Each row was made from one walk, in order. Every step used is in the known rows, and no mark comes twice. Write each row's walk.
In the rows, 128 means zero.
Known rows:
vata -> taku -> rutu: [115 131 128 125 138  49 127  65 121 132 114 151 137 117 143 113 130 111
 134  86 122 115 121 136 132 139 101 113 155 135 109 140 126 126 114 131
 137 125 115 137 126 164 128 151 114 141 111 144 139]
rire -> taku -> zofa: [137 111 130 123 131 110 139 111 162 164  88 121 151 130 142 102 136 131
 117 100 116 147 158 158  93 141 128 118 147 140 134  81 125 145 126 118
 129 116 147 120 124 129  99 128 132 161 139 123 119]
rutu -> taku -> zofa: [170 108 130 166 126 136 134 154 163 136  98 135 140 136 157 112 161 140
 118 100  96 120 156 107  93 158 145 109 146 135 139  85 128 133 124 131
 116 113 167 118 122 131 109  96 127 148 126 131 127]
peber -> vata -> taku: [142 132 119 121 139 120 134 108 111 120 133 123 124 131 123 139 132 128
 104 102 143 151 121 149 125 110 104 100 153 130  99 192 111 109 126 131
 128 139  84 118 120 177 137 196 129 140 120 151 121]
pedir -> taku -> rire: [118 106 123 182 129  77 146  94 135 122  74 126 108 106 170 119 134 112
 115 103 124 145 146  50 111 157 119 112 162 141 131  68 123 117 125 139
 131 130 138 119 131 154 123  92 122 154 116 140 126]
peber -> relavuf: [122 127 125 147 137 116 133 154 117 116 125 119 114 152 147 135 139 137
 122 121 131 153 152 177 115 131 136 135 156 131 147 147 137 128 121 136
  86 163 102 128 121 118 118 105 116 141 130 111 120]
zasat -> kibud: [126 111 121 146 102  98 147 154 132 113  86 128 120 122 102 122 138 123
 131 113 141 138 145 111 129 117 127 146 119 123 127 110 117 129 125 130
 131 188 136 136 112 123 123 105 132  91 136 137 120]
rire -> taku: [136 113 140 146 123  99 137 152 140 167  83 102 135 127 131 124 127 133
 119 101 155 148 158 185 120  88 122 133 143 140 129 105 126 134 111 110
 120 149 133 128 136 138 118 114 129 153 128 151 127]
kibud -> sufilim: [130 107 142 144 122 108 107 134 129 127 124 129 112 131 155 126 129 131
 121 106 150 132 156 119 140 118 144 138  96 120 119 124 117 167 121 120
  99  74 121 139 137 120 134 112 139 147 114 154 146]
rire -> taku -> pame: [124 110 136 122 134 113 136 112 158 174  73 126 148 122 140 111 119 128
 114  85  93 140 159 162 105  95 120 122 146 137 136  82 126 153 115 115
 128 143 137 139 133 139 106 125 143 144 148 141 129]
demop -> peber: [130 139 171 143 110 131 126 154 127 124 100 127 116 132 171 131 137 141
 128 120 145 152 161 153 116 110 127 187 131 136 131 166 127 131 125 118
 120 162 150 137 144 138 113  97 131 125 132 151 122]
zasat -> kibud -> nasis -> peber -> vata -> taku -> relavuf: [130 116 101  69 120  85 141  69  73 101 180 131 159 100  90 135 118 110
 140 164  94 116 126 118 114 134  80 109  85 108  81 186 112 111 129 153
 128 139 145  96 138 150  92 208 124  86  77 118 182]
demop -> peber -> zasat -> kibud -> sufilim: [135 136 184 125 103 170 116 127 130 131 176 115 132 126  59 117 128 149
 143 150 152 130 142 108 158 124 146 199  57 113 140 232 138 139 132 115
 113 130 134 126 119  95 136 115 146  92 143 134 112]
pame -> taku: [152 103 137 164 124 104 147 159 123 124  71 152 107 120 146 137 145 147
 124 107 177 141 147 145 122  99 133 120 153 147 126 107 114 130 114 108
 117 161 122 124 137 134 131  72 158 148 142 143 121]
peber -> sufilim -> kibud -> zasat: [143 127 164 150 158 130  90 156 135 149 167 107 117 140 113 111 121 146
 126 110 136 116  97  95 139 134 166 133 110 111 120 166 150 146 121 126
 101 141  84 135 134  74 140  91 143 137 134 123 112]
rutu -> taku: [172 109 135 190 119 127 126 194 143 138  95 124 123 129 153 139 149 147
 124  99 141 114 153 136 117 104 135 124 142 137 137 109 124 125 106 118
 102 147 163 126 137 145 128  84 130 137 117 150 127]
zasat -> kibud -> nasis -> peber -> sufilim: [113 114 138 117 104  75 113 124  75 128 156  98 123 115 141 135 110 123
 134 159 133 106 146  77  89 114 148 143  56 107 117 162 130 145 129 150
 115 222 174 120 141  84 134 107 111 105 122 115 179]
nasis -> kibud -> sufilim: [121 127 134 152 112  88 108 124 134 115 125 126  95 122 160 115  99 136
 125 112 139 126 159 127 148 122 138 144  49 109 120 126 133 160 126 131
  92  50 148 136 106 116 129 111 139 151 121 148 202]
taku -> zofa -> peber: [117 125 122 118 126 161 140 122 158 131  85 154 123 143 165 119 142 122
 144 130 112 152 153 130  89 156 129 134 146 137 142  74 128 135 139 110
 171 112 149 147 124 115 109 125 137 146 146  98 122]
zofa -> peber -> vata -> taku -> relavuf: [137 129 116  82 160 193 144  80 125 116 137 162 133 120 125 143 131 117
 144 144 121 147 118 191 132 124  72 114 155 124  90 165 106 104 126 115
 171  94  95 127 123 166  95 216 138 137  87 105 114]
sufilim -> kibud: [130 134 124 158 119 103 124 180 134 116 100 121 111 137 153 123 138 131
 131  98 128 146 114 113 151 117 132 137 168 128 127 108 133 117 125 128
 120 102 101 134 133 133 116  82 128 132 128 151 118]
zofa -> taku: [137 115 146 153 125 114 149 184 144 134  92 135 118 134 135 137 149 133
  90 107 172 147 150 149 104 109 122 133 145 132 131 136 122 127 123 113
 177 161 109 137 137 125 118 114 132 140 130 118 100]
mame -> taku: [127 110 133 151 111  89 124  94 124 125  82 116  92 140 140 131 143 134
 128 105 149 147 158 138 117 129 108 121 150 125 134 117 157 128 114 116
 116 142 113 137 133 139 137  89 108 151  72 145 108]
kibud -> sufilim -> peber -> zasat: [135 131 151 129 111 158 118 168 137 134 171 101 124 148 100 131 121 143
 132 140 134 106 106 143 170 129 161 132  96 131 146 154 129 157 131 118
 102  54  79 141 115  87 152 105 136 149 126 142  97]
taku -> vata -> peber -> zasat -> kibud -> nasis: [111 121 129  99 109 165 131  96 104 141 168 132 162 130  37 141 127 112
 137 161 120 113 108 105 156 134 142 128  86 139 162 107 145 121 142 114
 122 162 172 139 132 130 153 149 132  78 138 123 126]
pame -> taku -> vata -> peber -> kidek: [119 108  69 116 147 185 145 105 129 137 129 173 143 108 154 152 105 135
 123 149 147 124 111 140 158 117 115  81 175 145 142  86 115 110 140 114
 119 146 140 123 112 170 147 132 136 141 142 152 102]
zofa -> peber: [120 130 127 144 122 151 142 155 140 129  80 141 112 141 159 137 131 129
 144 127 151 149 152 153 116 102 123 146 141 139 144  98 124 128 129 107
 164 137 137 153 134 125 126 112 136 138 135 123 129]
pedir -> taku -> nopapir: [123 118 115 169 135  89 154  86 135 130  74 136 108 118 125 119 169 125
 121 100 140 153 151 136 124 142 119 107 185 125 139  75  76 130 130 144
 123 118 123  96 133 134 123  94 140 149 127 151 140]
nefe -> taku -> vata -> peber -> sufilim -> kibud -> nasis: [114 135 128  89 219 219  95 106  86 138 197 130 133 102 188 145 119 111
 140 143 119 107  69 101 160 149 156 155 141 110  78  77 140 125 144 147
 121  61 175 133 148 151 153 153 138 140 109 114 120]
nasis -> peber: [120 123 133 143 100  36 130 146 135 110  82 118 112 133 155 137 118 136
 134 131 132 148 174 111 102 123 122 132 130 139 124 105 126 136 130 115
 112 169 173 112 133 131 130 108 104 157 135 149 185]
peber -> zasat -> kibud: [134 118 139 145 100 115 143 152 138 126 116 114 127 133  25 121 145 134
 130 125 148 141 135 111 134 134 142 140 104 129 143 156 130 126 129 114
 122 199 116 127 106 106 140 107 136 101 145 133 109]
demop -> peber -> vata -> taku: [142 152 156 113 138 162 128 104 113 122 149 128 131 128 151 139 133 141
 114 125 135 155 123 162 126 102 102 156 142 130 100 252 117  94 130 130
 137 143 101 112 131 181 124 192 131 129 124 152 112]
mame -> taku -> vata: [105 108 122 120 115 120 137  44 133 116  85 150 104 138 138 133 142 119
 126  98 131 143 148 129 148 147 106 107 159 136 159  83 150 130 130 105
 114 119 132 129 124 160 144  85 110 143  69 142 119]
nefe -> taku -> rutu: [102 127 110 114 186  73 139 117 132 122 112 146 127 110 151 122 134 112
 144  91 139 115 138 132 116 165 122 159 155 132  80  82 123 151 128 127
 133 115 176 127 121 152 142 125 138 149 109 139 141]
nasis -> kibud -> zasat -> peber -> relavuf: [118 157 133 127 130 127 115 156 135 104 157 109 129 151  64 120  99 149
 135 173 119 118 154 192 108 143 133 145  69 133 169 127 165 126 125 135
  85 147 140 114 132  80 133 119 114  93 157  81 195]
taku -> vata: [100 112 120 122 117 124 140 113 142 120  91 159 125 133 142 133 139 116
 119  86 129 143 147 134 142 134 130 119 149 149 151  74 115 144 138 110
 111 130 141 135 122 156 139  95 130 133 120 145 138]
zofa -> taku -> rire: [133 109 135 138 129 107 156 148 153 125  97 154 137 127 153 122 141 113
 100 111 155 150 147  71  94 124 113 126 150 146 138 114 129 126 135 124
 179 151 126 146 131 142 101 117 132 143 131 104 102]
zasat -> peber: [128 142 125 125  98 117 125 168 131 108  86 125 120 124 107 140 139 129
 124 142 143 147 158 164 105 112 131 147 140 137 133  71 111 136 131 126
 129 155 150 121 152 124 136 112 114  98 139 131 142]
rire -> taku -> vata -> peber: [115 118 136 114 139 164 135  87 153 164  94 131 156 122 134 138 117 127
 130 137 134 135 129 184 152 100 107 116 154 148 145  40 128 121 137 101
 124 128 176 125 113 182 128 175 119 149 130 142 122]
vata -> taku -> pedir: [158 120 136 136 137 115 138  66 129 126 100 208 129 119 133 123 148 122
 117  87 121 148 149 151 116 130 126 104 147 132 109 151 101 128 124 137
 125 121 136 151 132 153 126 153 112 125 115 148 140]

Write each row's walk:
[108 164  99  68 132 108 130  76 123 102 145 146 148 115  97 137 122 104
 125 139 123 108 100 168 113 134  87 109 158 132 109 143 109 116 130 142
 151 139 118 105 128 173 139 212 107  98 120 122 142]  zasat -> peber -> vata -> taku -> rutu
[139 133 113  98 134 174 120 119 113 114 180 116 125 132 156 140 115 130
 114 129 125 107  77 150 170 110 112 110 121 119  99 187 103 128 133 140
 122  31  53 130 112 152 140 202 135 140 107 149  93]  kibud -> sufilim -> peber -> vata -> taku
[134 135 127 136  90 148 154 186 143 123 128 106 133 141  44 128 132 137
 145 148 127 112  97 139 161 131 137 137 117 134 149 144 129 120 134 126
 130 170  96 132  95  92 141 100 123  94 149 127  71]  sufilim -> peber -> zasat -> kibud
[113 144 112 137 122  67 118 168  75 108 168 100 129 153 179 131 112 132
 142 153  97 126 133 115 128 134 131 137 134 131 147 159 172 110 115 156
  90 114 121 115 163 103 112  89 107 131 124 102 183]  sufilim -> kibud -> nasis -> peber -> relavuf
[131 136 149 148 143 132 102 156 130 132 136 117 101 125 168 121 130 133
 125 112 132 135 100 114 147 126 156 133 147 109 110 149 132 129 123 141
 111 132  93 132 120 105 121  91 127 150 122 129 103]  peber -> sufilim -> kibud
[151 150 128  78 159 168 109 109 135 101 189 131 163 117  31 118 124 130
 136 157  98 119  78 155 145 148  95 111 141 119  92 149 126 103 129 135
 133  58  74  96 157 132 107 199 134  77 102  96 125]  sufilim -> kibud -> zasat -> peber -> vata -> taku -> relavuf
[131 145  77 124 123 146 105 197 136 127 176 101 151 135  66 116 103 135
 132 147 123 115 115 112 137 130 131 122 135 124 150 128 147 119 128 135
 125 119  83 133 162  93 141 102 121  72 150 134 126]  sufilim -> kibud -> zasat -> peber -> kidek
[137 134 174 131  92 148 131 153  84 143 171 102 144 134  65 131 141 136
 136 148 142 121 142 123 123 121 150 200  62 128 156 231 145 126 123 127
 124 194 144 137 157  97 128  93 148  68 137 133 121]  demop -> peber -> zasat -> kibud -> nasis
[140 122 132 129 142 106 125  74 139 132 104 146 139 124 149 108 148 125
 111  99  97 154 141 116 107 166 122  99 157 130 107 120 122 122 128 137
 140  94 111 123 124 144 102 159 114 151 131 133 122]  vata -> taku -> zofa
[137 129 105  93 121 182 137 115 115 101 182 115 133 117 109 134 110 120
 128 142 122 100  63 126 186 109 108 123  95 103 101 189 103 120 141 147
 139  68  57 122  93 144 135 207 136  93 112 132  81]  zasat -> kibud -> sufilim -> peber -> vata -> taku
[119 127 157  98 166 197 111  65 154 178 132 124 144 109 152 140 109 125
 124 149 135 123 110 178 149 103 136 111 139 128 127  85 123 129 139 111
 113 164 168 119 103 155 137 180 111 164 125 125 105]  rire -> taku -> vata -> peber -> sufilim
[132 108  66 119 148 196 155 128 139 144 113 169 138 127 174 125 120 135
 136 147 142 138 140 127 102 142 125  99 163 140 149 119 120 120 135 115
 173 119 117 128 121 111 117 102 157 147 161 103 100]  pame -> taku -> zofa -> peber -> kidek
[145 145 171 147 171 161  73 140 137 152 177 105 124 134 118 125 107 149
 137 150 128 111  79  97 149 130 155 129 115 107 109 134 155 128 125 127
 109 143 116 143 129  90 145 150 127 139 141 115 100]  vata -> peber -> sufilim -> kibud -> zasat
[144 126 132 105 131 182 131  75 104 160 162 134 167 135  51 113 146 108
 150 154 105 121 123  98 110 153 122 131  89 127 144 176 152 110 125 130
 190 112 116 143 143  98 121 165 140  95 147  77 111]  vata -> taku -> zofa -> peber -> zasat -> kibud -> nasis
[166 101 132 174 119 123 134 159 152 123  98 143 140 125 167 121 136 125
 129 100 120 117 148  56 113 122 124 115 149 151 143  92 135 121 121 129
 113 136 181 135 133 160 114  86 129 145 121 139 130]  rutu -> taku -> rire
[137 130 137 132 110 139 123 139  88 144 164 101 143 132  44 135 131 127
 139 169 135 112 121 115 128 124 143 143  75 122 137 143 146 122 122 120
 125 189 160 147 141 106 146 154 132  85 145 127 119]  vata -> peber -> zasat -> kibud -> nasis
[104 156  99  87 129  33 120  77  76 113 194 127 153 124 159 124 101 102
 140 129  89  88  81  83 130 141  90 101 136 126 106 192 150 104 121 155
 132  80 113 110 144 166 127 183 114 132 106 136 191]  sufilim -> kibud -> nasis -> peber -> vata -> taku -> rutu
[149 115 141 134 133 129 160 140 158 132  90 210 123 128 125 129 158 129
  91 100 155 144 158 162  86 125 134 122 143 129 136 140 104 139 131 127
 170 160 144 153 131 125 117 119 133 119 121 113 119]  zofa -> taku -> pedir
[119 139 117 144  98  47 114 170  89 117 130 103 124 138 175 130 119 126
 138 133 111 123 135  80 120 118 132 138 124 130 130 118 148 124 117 141
 112 104 149 127 174 119 115  81 119 133 124 145 193]  sufilim -> kibud -> nasis -> peber
[127 112 119 123  99 154 136 168 127 104 131 115 117 126 126 128 115 125
 144 138 129 101 102 117 180 111 135 147  85 112 130 109 110 148 138 134
 122  84 105 142 104  96 130 108 139  90 123 132  91]  zasat -> kibud -> sufilim -> peber
[118 127 146 122 122  64  99 126  80 137 154  96 109 122 185 137 115 131
 116 147 135 112 157 102  81 118 159 131  84 120 114 159 132 155 121 139
 100 185 169 125 158  96 135 100 106 152 115 130 195]  kibud -> nasis -> peber -> sufilim
[139 139 139 142 104 142 144 185 144 128 132 104 124 152  91 133 135 139
 133 131 131 125 107 159 148 134 148 129 139 146 146 136 132 134 131 118
 111 138  86 134 116 102 142  98 121 146 140 137  81]  sufilim -> peber -> zasat
[108 112 128 170 135  95 135  95 140 136  64 132 101 109 162 120 143 121
 102  83  80 136 157 108 104 145 130 108 156 129 137  56 113 134 113 136
 130 134 127 125 143 143 122  96 133 138 139 143 136]  pedir -> taku -> pame
[137 145 148 134 151 159  79 145  81 141 179 101 115 126 186 134 122 127
 129 155 120 114  82 109 138 112 157 132 119 102 103 135 150 126 116 149
 110 120 131 151 155 113 129 137 124 130 120 122 113]  vata -> peber -> sufilim -> kibud -> nasis
[115 121 125 162 139 149 145  95 155 139  75 136 102 121 171 122 150 121
 134 127 111 144 150 122  92 169 125 117 163 130 146  55 122 114 133 125
 182  97 142 117 127 120 122 114 131 151 135 102 121]  pedir -> taku -> zofa -> peber
[121 132 153 110 140 175 134  83 165 179 129 119 170 130  60 133 117 130
 130 147 138 136 125 183 159 116 126 113 147 151 156  88 142 115 135  87
 116 133 159 114 115 158 147 176 120 161 143 138 112]  rire -> taku -> vata -> peber -> zasat
[116 111 114 129  82  43 135 145  82 112 116 107 129 124 124 132 119 121
 141 148 125 117 164  78  99 109 127 147  74 129 131 120 130 134 123 141
 124 191 186 126 152 109 124 101 119  87 130 131 197]  zasat -> kibud -> nasis -> peber
[119 113 126 140 126  58 152 117 120 128  89 171 123 117 149 122 135 126
 137 100 159 106 129 143 127 130 123 118 153 146 132 100 121 142 116 113
 124 156 135 119 124 136 131  79 156 143 129 136 127]  pame -> taku -> rutu
[127 119 105 114 194 123 154 119 132 119  95 152 132 121 121 116 164 122
 139  97 153 163 153 142 117 148 124 156 180 122  84  73  80 146 144 139
 125  97 169 110 134 139 131 120 154 158 129 141 143]  nefe -> taku -> nopapir
[135 132 110 100 142 133 136  71 131 122 136 141 141 132 133 118 145 122
 105 105  99 154 124 118  94 165 113  93 160 130  98 163 115 119 138 137
 137 105  96 111 109 167 117 212 129 150 131 131 114]  peber -> vata -> taku -> zofa
[114 131 135 105 117 173 141  89 156 130 138 142 149 126  23 135 126 120
 142 156 128 130 108 112 167 148 129 126 120 135 159  96 137 112 150 105
 125 177 164 123  86 141 157 162 120  96 151 126 105]  taku -> vata -> peber -> zasat -> kibud
[109 128 137 126 131  64 152 139 145 135 110 159 134 123 137 126 141 114
 105  99 162 111 135 142 104 136 110 128 151 137 137 129 124 140 121 119
 181 163 121 137 120 129 115 117 133 136 117 114 118]  zofa -> taku -> rutu
[127 149 144 141 103 137 120 157 146 127 171 100 112 139 103 116  96 144
 138 147 124 102 107 151 177 138 151 135  48 122 144 160 143 149 133 127
  89  30 104 136  88  84 142 110 126 157 132 137 150]  nasis -> kibud -> sufilim -> peber -> zasat
[128 102 129 138 104 116 121 133 122 115 126 129 115 119 108 121 123 122
 129 115 154 128 144  94 152 118 132 155  74 108 124 125 113 152 126 126
 116 114 129 134 117 110 134 120 144  99 123 137 127]  zasat -> kibud -> sufilim
[111 174 119  76 139  89 123  68 138 113 180 136 152 120  45 116  90 118
 138 151 112  83 105 160 111 154  91 109  70 131 123 157 144 127 134 131
 132 121 136 109 116 143 151 217 118  89 143 113 203]  nasis -> kibud -> zasat -> peber -> vata -> taku -> rutu
[122 114 143 126 135 124 148 147 157 147  85 159 131 129 143 124 145 125
  86  86 108 141 155 129  91 115 123 126 148 128 142 110 120 146 120 121
 183 154 113 151 138 131 104 118 147 125 152 111 109]  zofa -> taku -> pame
[113 138  65 123 111 147 122 166 134 113 179 110 114 124 186 130  75 139
 126 141 111  90 105 145 174 122 126 114  72 109 133 150 126 147 134 150
  98  26  94 153  89 108 129 105 116 142 117 157 146]  nasis -> kibud -> sufilim -> peber -> kidek
[113 147 147 109 159 195  99 100 144 126 146 143 119 116 172 135 116 122
 135 142 109 127  67 109 183 138 145 115 162 115 122  86 133 113 149 126
 115 113 138 123 105 144 137 148 116 143 128 122 100]  taku -> vata -> peber -> sufilim -> kibud
[110 133 102 130 141 176 158  90 151 128 110 131 110 131 161 131 139 118
 122 143 117 144 135 125  81 171 118 109 157 127 140  96 110 112 144 125
 182 107 122 103 113 141 130 170 148 154 136 101 111]  pedir -> taku -> zofa -> peber -> vata
[129 145 136 142 101  55 109 168  95 136 164  88 129 149  99 126 118 136
 142 150 113 123 129  78 128 133 148 136 115 136 148 169 165 122 116 131
 101 107 129 116 168  99 137  78 118 141 135 138 184]  sufilim -> kibud -> nasis -> peber -> zasat
[108 111  48 119  92  59 135 151  81 125 158  99 146 120 129 134  98 122
 132 157 122 110 164  73 102 118 118 124  84 122 135 166 131 130 128 151
 123 194 155 128 142 110 128 103 109  83 128 151 180]  zasat -> kibud -> nasis -> peber -> kidek
[135 153 160 140 158 167  87 142 131 131 145 114 104 123 177 133 118 135
 133 149 122 131  75 117 155 121 149 133 156 103  96 122 139 112 128 141
 117 133 120 134 114 121 131 151 112 152 132 126  97]  vata -> peber -> sufilim -> kibud
[133 139 165 141 166 193  95 158 146 152 163 114 116 144 122 114 109 139
 153 146 140 114  95 112 145 116 152 145 110 116 135 154 159 130 125 111
 149 123  88 155 140  73 142 101 148 136 142  91 107]  zofa -> peber -> sufilim -> kibud -> zasat
[129 166 146 120 127 164  93 169 131 113 136 108 105 116 135 135 129 127
 127 151 132 132  97 136 132 117 150 141 154 110 120 114 122 127 133 145
 125 139 113 112 147  96 130 103 109 105 132 110 121]  zasat -> peber -> sufilim -> kibud
[121 125  95  98 102 183 147 164 128  92 166 112 121 132 112 141 108 119
 125 148 131  95  81 123 168 117 128 136  83 110 125 149 104 144 150 137
 126  93  88 130  88 121 135 164 155  88 119 130  85]  zasat -> kibud -> sufilim -> peber -> vata
[109 133 121 133 125  62 127 140 124 104 120 112 119 152 161 139 119 144
 133 152 120 151 172 150 106 135 129 130 149 137 143 149 147 119 127 138
  86 178 146  96 121 113 120 115  90 160 137 110 176]  nasis -> peber -> relavuf
[132 130 121 129  86 144 147 188  91 129 164  88 143 142  57 132 135 126
 141 148 122  91  95 126 145 122 150 142  82 135 158 157 139 133 126 133
 126 155 100 150 137  81 132  83 134  77 135 121  91]  sufilim -> peber -> zasat -> kibud -> nasis
[132 128 129 117 150 161 131  74 143 139  97 157 139 132 158 113 143 118
 141 124 106 153 135 135 109 146 109 112 156 137 120 112 128 111 133 124
 187  82 123 140 129 138 111 171 119 146 142 103 117]  vata -> taku -> zofa -> peber
[166 135 147 152 162 245 107 154 171 144 143 132 123 130 193 117 141 135
 150 142  93 107  95  98 125 145 151 120 159 115 135 124 145 112 125 131
 163  77 145 125 117  98 111  93 133 151 137  70  98]  rutu -> taku -> zofa -> peber -> sufilim -> kibud
[140 155 110  94 125 153 123 118 112 103 133 126 131 122  92 148 129 124
 109 146 136 146 120 177 110 108 104 113 158 126 103 149 103 105 134 135
 144 142 105 103 143 168 143 205 115  98 131 131 132]  zasat -> peber -> vata -> taku
